What can hang from each mark
T: A X
Z: K Q
Q: A J Z
X: T Y
A: Q T
K: Z
Y: X Z
J: Q

Known rows, with every way that one mark hangs from another
(Z K Q): [-18  22  -4 -21  19 -31  -2  33   3  12  -6  -3   8 -11   5   0  -3 -11
  -3]
(A (Q J Z) (T (X Y))): [-10 -14  13  -8   9  12 -17 -19  -6 -45 -55 -31  21 -14  -2 -44  -1   9
  -3]
(T (A Q) (X Y)): [-10  32  -6  18  -3  19  -1 -33 -15 -13 -43 -17  18  16  12   8 -21 -15
  51]
(T (A (Q J (Z K))) X): [-22   1   3  -2 -37  29  -3 -12 -14   9 -49  -9  11   7  14  -4 -18   7
   5]
(Z K (Q (A (T X)) J)): [ -1 -11  -1 -19  21   4   6  21  15 -16  16  -1  12  -3   5 -16  -9  -6
  -5]
(J (Q (A T) (Z K))): [-31 -11  26  -6  14 -17  -8   4  15   6   4   1   2  -2 -15 -10  13  14
  -8]
(X (T (A (Q J))) (Y (Z K))): [-19  -9  32   4 -10  21   6  30 -13   1  29  -3   6  12  12  -3  18  10
  18]
(Q (A (T (X Y))) J Z): [  0 -23   4   9 -11  19   0 -19  -5 -23  24  -5  -8  10   4 -28   1  12
 -20]
(Q (A T)): [ 18 -10  -8 -11  26 -15   6  10  18 -17  33  12 -17  20 -21   1   5  -5
   2]
(T (A (Q J)) (X Y)): [ -1  15  -4  16 -11  27   1 -32 -13 -11 -35 -20  19  13   8  -5 -26  -5
  29]
(J (Q A)): [ 10   2   5   7  17 -22   3 -12  24  14  10   9  -4   0 -28  14   2   8
  -1]
(J (Q (A (T (X Y))) (Z K))): [-39   4  25  12  11  -6 -11 -16   7  -7   1 -10   8  -1  -2 -11   7   4
  16]
(Y (Z K)): [-12  -8   4  -3 -28 -20 -15  42   6  34  12  14 -19   2 -16  26   9  -6
 -15]
(J (Q A (Z K))): [-32   0  18   1  -1 -13  -7   1   6  26  10   6  -1  -6 -11   4  13  11
  -7]
(Q (A T) J): [ 35 -38  -3 -13  12  -3   8  12  21 -13  44   8 -15  16 -27 -20  -2  10
 -33]
(K (Z (Q (A T)))): [ 15   7 -20 -11  27 -23  -1  -6  -9   6  22   8  -8 -12   2  18   4  -5
  -8]
(Y (X T) (Z K (Q A J))): [ 12 -12   6  -1 -15  25  22  37   0  13  42  31 -17 -11  21  11  29  -3
   2]
(Q A J (Z K)): [-20 -25   4 -11 -28  13   0  24 -12  26  49  13 -16   2  -1 -17   8  11
 -40]
(T (A Q) (X (Y (Z K)))): [-27  20   4  18 -17  30  -9 -13 -13   1 -35 -10  20  13  14  21 -14 -18
  53]
(T (A (Q J))): [ 12 -11   0 -16  -2   9   5   4   1  13 -24  -2  10  10 -15  -7 -14  13
 -11]

Rows
[ 25   7 -18   9   3  15  13   1   0  15   6  32  -9 -11   8  30  17 -19
  16]	(Y X (Z (Q A)))
[ 25  -4 -21  -3   7 -10   0 -17  -7   1  16   3  -8 -13   6  12  -7   2
 -21]	(K (Z (Q (A (T X)) J)))
[-11  -2   2  -9  29   7   4  14   7 -22  25  -9  18  -3  11 -22 -10 -12
   8]	(Z K (Q (A (T (X Y))) J))
[  4   4   0  14   1 -19 -14 -10  10 -31 -15 -15  -9  14  -7   0  -4  -9
  13]	(A (T (X (Y Z))))
[  4 -12  17 -13 -17   5  18  13  -7  -1  -3   4  -6  12   7 -12  13  33
 -14]	(X (T (A (Q J Z))))
[ 14  12 -14  31 -10  14  -1 -25  -1 -12   3  -3   4   2  11  17  -8 -13
  16]	(T (X (Y (Z (Q A J)))))
[ 10   7 -10   8  20  -4   3 -13  10 -31  25   1 -12  22  -6   4  -2 -17
  27]	(Q (A (T (X Y))))
[ -3  29  -9  34 -17  15   2 -32  -9   0 -22  -6  11  23  23  29 -19 -11
  36]	(T A (X (Y (Z Q))))
[ 22  12 -14   8  -6  -1   5   4   0  19 -16  21  -9 -16   7  23  14 -14
   2]	(Y X (Z Q))
[-35   6  23   0 -10 -35 -16   4   6  31 -19  -7  -1 -12 -13  -4   8  17
 -23]	(J (Q (Z K)))
[ 24  -1 -23  -6   6 -11   3  -7 -14  24  33  10  -9 -18   2  16  -2   4
 -31]	(K (Z (Q A J)))
[ 14  16 -26  -5  14 -20   1  -8 -17  21  26  12 -10 -15   5  30   3  -8
  -9]	(K (Z (Q A)))
[ -6   0  -1 -21   9 -20   0  35   5  15   4  -7   9 -14   0 -18  -9   1
 -31]	(Z K (Q J))
[  5  30 -13  31 -11  -6  -8 -24  -3 -10 -22 -10   4   0  13  22  -7 -17
  24]	(T (X (Y (Z Q))))
[ 23   4   1  -5 -14   8  24   9  -9   5   4  11 -25   7   9  -9  11   7
   5]	(Y (X (T (A (Q J)))))
[ 21 -24   3 -20  13  -1  -9  -3  19 -42 -55 -19  11  -9 -21 -29 -10   7
  -8]	(A (Q J) (T X))
[ -1 -18   4 -22  -7   3  -8   4  -9   5 -40  -8  10 -24 -15 -27   7  17
 -34]	(A (Q J Z))
